Each row was made from one path, in order. Every step used is in the known rows, and no mark comes twice. Write each row's path.
Known rows:
bagam/guzu/milas: [ 1.86 -2.51 -2.11  3.73 -1.66 -0.71  1.75 -2.19  2.52  0.53 -1.13  2.62
  2.49  1.91  2.13  0.35 -1.75 -1.50 -4.23  2.73]
nipi/gega/bagam/guzu/zafek: [ 0.66  0.80 -1.35  5.27 -3.47 -0.97 -3.80 -1.02  0.10  2.14 -4.04  2.10
  3.53  0.08  2.16 -0.09  0.59 -0.95 -3.30 -6.35]
nipi/gega/milas: [-1.91  0.42  6.76 -0.76  3.23 -0.46 -0.17  0.62  0.40 -1.46 -7.99 -5.10
  2.51 -0.41  4.68 -2.86 -2.94 -2.90 -0.68 -2.13]
milas/gega: [-4.44  0.10  3.72  0.32  2.92  1.62  3.71  0.43 -2.37 -1.76 -1.83 -3.41
  2.38  0.12  0.44 -0.44 -2.31 -1.52  1.49  1.61]
gega/milas/guzu/zafek: [-0.46 -3.08  4.91 -3.65  2.77  0.53  0.43  1.23  1.78  0.32 -3.62 -1.53
  0.47  1.78  6.84 -1.45 -1.67 -1.23  0.75 -2.66]
zafek/guzu/milas/gega/bagam: [ 1.86  0.96 -1.82  0.86  2.64 -2.06  3.23 -1.60 -1.27 -1.92  0.17  1.74
  1.21 -1.21  2.45 -1.82 -0.32 -4.65  1.69  0.09]
guzu/milas/gega/bagam: [-1.54 -1.52 -1.64  3.47  0.72 -1.01  4.43 -1.16 -0.97 -1.11  2.97 -1.86
  2.07 -0.50  1.24 -0.52  0.01 -4.48  0.95  0.60]
guzu/bagam/gega/milas: [-0.71 -0.32 -1.90  1.18 -0.97 -0.16 -4.60  1.51 -0.99  0.39  1.13  1.63
  4.06 -1.91  0.60  4.37 -1.35 -1.61  3.36 -2.24]
zafek/gega/bagam/guzu/milas: [ 2.10 -0.39 -8.71  2.07  0.40 -3.51 -2.53 -2.74  0.07 -1.00 -0.20  3.51
  1.32  0.21  0.57  1.77 -0.53 -1.06 -2.07 -1.99]
zafek/gega: [-4.21  1.29 -1.00 -3.27  2.50 -0.84 -1.76 -0.69 -2.24 -3.67 -4.64 -1.34
  1.44  0.39  1.48  0.33 -3.26  0.21 -0.04 -0.81]
gega/bagam: [-2.85  0.53 -0.83  0.92 -3.53  0.19 -1.49 -3.13 -4.50 -0.39 -2.07 -0.51
  3.48 -1.08 -0.97  2.31 -0.84 -2.36  1.38 -2.90]
milas/guzu: [-0.19 -0.96  5.38 -1.03  3.31  1.48  3.21 -1.57 -0.59 -0.95 -2.46 -1.04
  0.19  0.16  0.41 -0.33 -3.92 -0.33 -2.40  0.22]
milas/gega/bagam/guzu: [ 0.50 -0.05 -1.99  4.46  1.06 -0.16  1.40 -1.44 -2.18  1.30  0.37  1.93
  2.67 -0.70 -2.19  2.16 -0.52 -1.51  0.74 -0.39]
zafek/guzu/milas/gega: [ 0.38  0.90  0.68 -0.40  3.81 -1.22  4.48 -0.50  0.25 -2.70 -1.41  0.68
  0.83  0.16  4.18 -3.15 -1.58 -3.71  0.49  2.74]
bagam/guzu/milas/gega: [ 2.02 -2.59 -1.41  4.65  1.82 -0.55  4.33 -0.60  2.63  0.43  1.05  1.73
  1.94  1.97  1.55 -0.22 -1.40 -1.81 -3.21  3.70]
gega/milas/guzu: [ 1.08 -2.38  6.32 -3.42  5.61  0.46  2.15 -0.34  0.84 -0.56 -3.80 -2.64
  0.20  0.25  3.31 -0.94 -3.75 -1.76  0.29 -0.19]
nipi/guzu: [-5.27 -0.16  4.36 -2.24 -0.08  1.06 -0.72 -3.15 -1.93 -1.87 -2.55 -2.19
  1.67 -0.97  3.09 -1.76 -0.62 -1.18 -0.32 -2.18]
bagam/gega/milas/guzu: [ 4.17 -2.36  2.79  0.50  6.12 -0.89  0.77  0.97  0.69  0.09 -0.65  1.24
  0.67 -0.32  3.47  1.12 -3.16 -0.66  0.92  2.12]
gega/milas: [-2.56 -1.38  4.11 -3.35  0.98  0.48 -0.42 -0.39 -0.93 -1.10 -5.43 -3.38
  2.65  0.73  3.93 -0.18 -2.87 -2.83  2.26  0.05]
zafek/guzu/bagam: [-1.45  3.07 -0.50 -2.94 -2.04  0.49 -3.11 -1.22 -2.29 -1.60 -3.12  2.85
  3.12 -1.95 -0.46  1.09 -2.05 -1.76  1.59 -3.28]

Write each row's path:
[-4.85 -0.87 -1.15 -5.23  0.54 -1.04 -4.46  1.98 -0.15 -1.93 -5.68 -1.51
  1.64  2.45  8.05 -0.97 -0.62 -0.54  2.61 -4.08] => guzu/zafek/gega/milas
[ 0.29 -1.80  3.71 -3.06  3.38  0.95 -0.04  0.36  0.85  0.15 -0.94 -1.54
  1.15 -1.54  0.83  1.00 -3.06 -1.93  0.87 -3.58] => gega/milas/guzu/bagam
[-0.32 -1.77 -3.79 -1.98  0.59 -1.57 -4.98  1.12  2.27  0.45 -4.84  3.22
  1.72  3.17  6.16  0.44 -0.59  0.95 -0.69 -2.71] => bagam/guzu/zafek/gega/milas
[-0.85 -0.79 -3.23  4.44 -1.48  0.08 -0.53  0.11 -1.47  2.03  0.61  2.59
  3.01  0.68  1.04  1.46  1.37 -1.00  1.02 -2.87] => milas/gega/bagam/guzu/zafek
[-2.79 -1.88  1.11  1.78  2.10  0.19  5.86 -0.20  0.52 -1.98  1.28 -3.08
  1.93  0.72  2.94 -1.85 -1.57 -3.52 -0.33  2.93] => guzu/milas/gega
[ 0.55  1.16 -6.82  1.02  0.45 -2.45 -4.30 -2.53 -2.00 -0.73 -2.47  3.60
  1.72 -0.05 -1.15  2.88 -1.30  0.37 -1.05 -2.77] => zafek/gega/bagam/guzu
[-0.93 -0.48 -1.92 -1.54  1.76 -0.79 -1.58 -0.17 -0.64 -0.77 -0.96  1.44
 -0.38  0.12  3.28 -0.07 -0.69  0.58 -0.47 -6.16] => milas/guzu/zafek/gega/bagam
[-3.32  0.55  0.19  1.99  1.40  0.47  1.95 -1.02 -4.31 -0.61  0.04 -2.02
  2.84 -1.30 -1.37  1.00 -0.65 -2.67  2.96 -1.50] => milas/gega/bagam
[ 3.05 -1.70 -5.43  5.10 -3.77 -1.74  0.02 -3.51  0.05  1.59  0.81  3.85
  2.86  0.16 -0.23  2.14  0.02 -2.49 -2.43 -1.25] => gega/bagam/guzu/milas
[ 1.57 -0.51 -0.20  2.31  2.03  0.89 -0.59  0.35 -0.19  0.45  3.28  2.90
  1.54 -2.49 -2.02  3.30 -2.62  0.55 -0.80 -2.05] => milas/guzu/bagam/gega
[-1.74 -1.84  4.05 -1.54  0.06  1.86  1.13  0.27  0.46  0.06 -2.50  0.33
  0.75  1.40  4.32 -1.10 -1.73  0.40 -1.88 -2.69] => milas/guzu/zafek
[-2.20 -1.01 -0.25 -0.26  0.57 -0.59 -5.25 -0.51 -0.45 -0.22  2.37  0.64
  2.67 -3.26  2.83  1.62  0.79 -1.54  2.81 -4.34] => nipi/guzu/bagam/gega/milas
[ 1.14  3.14 -3.26  0.35 -0.80 -0.86 -4.41 -0.17 -2.16 -0.83 -0.68  5.80
  3.26 -2.39 -0.22  2.54 -1.55 -0.92  2.16 -1.98] => zafek/guzu/bagam/gega
[-6.26  0.28  1.67 -1.76 -2.54  1.54 -3.40 -2.69 -1.62 -1.05  1.06 -1.31
  2.88 -2.86  0.51  0.35  0.36 -1.38  0.72 -5.98] => nipi/guzu/bagam
[-2.77 -1.72  0.19  1.92  1.88 -1.12  2.86 -2.98 -0.48 -1.51  3.83 -2.25
  0.97 -2.05  3.64 -2.47  1.89 -4.08  0.71 -2.24] => nipi/guzu/milas/gega/bagam
[ 1.77  1.38  0.07  5.58 -1.04 -1.14 -2.14 -2.30 -0.65  1.20 -4.44  1.16
  3.31 -1.41 -0.86  0.38 -1.23 -1.40 -3.84 -4.31] => nipi/gega/bagam/guzu
[ 2.78 -2.88  1.35  0.20  3.65 -0.75 -1.26  2.45  1.54  0.77 -0.62  2.14
  1.00  0.98  6.41  0.70 -1.43 -0.20  1.40 -0.19] => bagam/gega/milas/guzu/zafek
[-3.37  0.10 -1.13  1.24 -1.55  0.22 -4.49 -1.44 -1.42 -0.47  3.16  2.07
  3.06 -3.30  0.56  2.09  0.70 -0.47  1.36 -4.31] => nipi/guzu/bagam/gega
